Each row was made from one small tree. The marks that hang from a mark follow it in brackets, in the order of their numbers. Every link used is in the known rows. Write each row's tree.
In the rows, 128 means zero.
Known rows:
Q_52{Q_95{Q_187 Q_482} Q_930{Q_790}}: [ 84 114 110 141 110  97  78  99 116 115 208 153  86 107 105 122 151 165
 158 119 139]
Q_790{Q_95{Q_413} Q_930{Q_52}}: [116 118 105 176 101 138  92 111 135 125 169 134 119  79 153 105 135 122
 166 116 153]
Q_52{Q_95{Q_187 Q_790} Q_930}: [103 111 105 120 116 121  98 103 141 107 209 141 103 105 115 126 137 150
 164 119 155]
Q_95{Q_413 Q_482 Q_930{Q_52 Q_790}}: [ 86 117 126 156 137 132 102 144 120 112 199 185  83  86 116 101 148 122
 175 100 147]
Q_930{Q_52 Q_790{Q_95{Q_187 Q_413 Q_482}}}: [ 78 112  99 156 110 113  76 122 129 105 181 174  69  87 119  90 136 140
 153  91 133]
Q_95{Q_187 Q_413 Q_790{Q_930}}: [121  91 106 122 109 140 120 126 172  91 190 175 118  72 119 118 122 137
 159 116 136]
Q_790{Q_930{Q_52{Q_95}}}: [113 130 119 164 111 133  89  98 107 141 185 118 132  96 154 132 155 128
 170 119 166]
Q_52{Q_95{Q_413} Q_930{Q_790}}: [ 94 123 123 140 115 120  94 114 115 127 208 143 105  91 142 105 161 142
 167 132 157]
Q_52{Q_930{Q_790{Q_95{Q_187 Q_413 Q_482}}}}: [ 86 103  96 153 100 102  82 113 145 100 193 170  72  90 103  95 131 159
 154 116 127]
Q_930{Q_52{Q_95}}: [101 137 116 147 113 135  95 116 104 136 178 128 120 108 152 132 164 118
 178 108 164]
Q_790{Q_95}: [102 126 110 150  92 127 107 130 138 116 151 140 119  96 140 138 140 125
 187 106 127]
Q_95{Q_187 Q_413 Q_482 Q_790 Q_930}: [106  75  88 120 127 141 120 157 182  79 201 208  73  83  84 106 131 129
 169 101 122]
Q_52{Q_95{Q_187 Q_413 Q_930}}: [108  82  85 122 123 144 104 157 141 120 196 173  76  90 120 109 152 110
 160 108 143]
Q_95{Q_187 Q_930}: [104 105 112 125 117 135 120 156 131 112 177 176 102  98 108 149 129 113
 173  99 136]
Q_413{Q_95}: [107 122 114 138 111 127 118 164 141 119 165 158 120  97 142 143 174 116
 200  96 128]
Q_790{Q_930{Q_52{Q_95{Q_187}}}}: [111 115 107 151 109 128  83 100 108 134 188 130 117  97 141 132 143 132
 152 111 163]
Q_790{Q_930}: [123 124 127 148  96 131 119 118 134 121 165 145 150  89 137 154 139 131
 181 123 138]
Q_413{Q_95{Q_187 Q_482 Q_930}}: [103  84  88 142 127 121 107 179 156 105 187 192  74  96  95 128 161 122
 184  84 114]
Q_52{Q_95{Q_187} Q_930{Q_790}}: [ 84 124 125 131 113 104  86 103  99 126 207 141 100 104 125 129 143 152
 157 118 154]
Q_790{Q_95{Q_187 Q_413 Q_482 Q_930{Q_52}}}: [ 98  88  77 161 119 133  86 144 149 107 184 178  60  90 103  91 131 118
 157  91 137]

Write each row's tree:
[ 80 127 124 147 102 100  86 105 111 113 183 142  95  97 122 127 118 153
 158 110 140]
Q_52{Q_930{Q_790{Q_95{Q_187}}}}
[106 122 117 135 117 129 104 102 139 114 207 128 117 104 128 126 149 146
 182 127 158]
Q_52{Q_95{Q_790} Q_930}
[ 90 105 114 137 155 136 108 165 137 103 206 176  78  94 117 114 142 112
 176  71 150]
Q_413{Q_95{Q_187 Q_790 Q_930{Q_52}}}
[ 83 122 136 144 134 126  99 137 101 127 199 153  92  92 136 126 154 125
 178 103 145]
Q_52{Q_95{Q_930{Q_790}}}
[105 103 107 147 140 150 114 144 161  94 204 186  88  88 104  97 142 119
 182 101 148]
Q_95{Q_413 Q_482 Q_790 Q_930{Q_52}}
[104  74  71 150 108 131  96 158 170  98 177 187  60  85  95 100 132 124
 163  99 115]
Q_790{Q_95{Q_187 Q_413 Q_482 Q_930}}
[103 109  99 135 114 129 104 116 162  98 190 155 102 100 117 123 165 146
 189 110 129]
Q_52{Q_95{Q_482 Q_790}}
[ 88  90 108 130 125 125 107 156 141  97 196 206  69  83  95 109 139 130
 162  98 122]
Q_95{Q_187 Q_413 Q_482 Q_930{Q_790}}
[108  99 102 156 129 119  95 125 158  97 199 168  99  89 110 113 148 146
 170  89 135]
Q_413{Q_95{Q_187 Q_482 Q_790{Q_930{Q_52}}}}
[114  92  83 121  93 130 113 148 168  98 171 193  99  92 103 124 150 129
 170 111 119]
Q_95{Q_187 Q_413 Q_482}
[ 97 129 136 141 141 148 118 135 127 106 195 160 110  96 123 129 128 111
 186  93 162]
Q_95{Q_790 Q_930{Q_52}}
[106  88  68 140  89 124  96 140 174  97 163 179  80  89 108 106 143 135
 165 104 111]
Q_790{Q_95{Q_187 Q_413 Q_482}}
[ 82 119 139 149 143 122 112 173 114 118 190 173  93  88 134 128 161 116
 193  84 130]
Q_413{Q_95{Q_930{Q_790}}}
[ 98 125 104 133 112 129  88 119 105 130 183 140 106 108 138 133 154 121
 162  99 160]
Q_930{Q_52{Q_95{Q_187}}}
[102 106 103 140 122 125 117 154 177  90 185 178 102  95 115 123 172 137
 204  92 114]
Q_413{Q_95{Q_482 Q_790}}
[100  95  80 129 124 135  90 121 158  98 207 172  75  94 113  89 156 137
 159 101 148]
Q_930{Q_52{Q_95{Q_187 Q_413 Q_482 Q_790}}}
[ 91 114 105 157 121 132  92 136 115 121 176 150  82 100 121 123 118 112
 162  85 150]
Q_790{Q_95{Q_187 Q_930{Q_52}}}
[ 88 138 136 145 114 109  92 101  98 132 201 129 113 103 139 130 156 148
 175 126 156]
Q_52{Q_95 Q_930{Q_790}}
[ 97  80  94 135 140 126 112 171 175  84 201 197  67  91  88 116 151 131
 184  79 114]
Q_413{Q_95{Q_187 Q_482 Q_790 Q_930}}
[110 109 111 149 115 127 100  99 150  93 193 164 114  90 102 127 124 149
 161 104 144]
Q_95{Q_187 Q_482 Q_790{Q_930{Q_52}}}
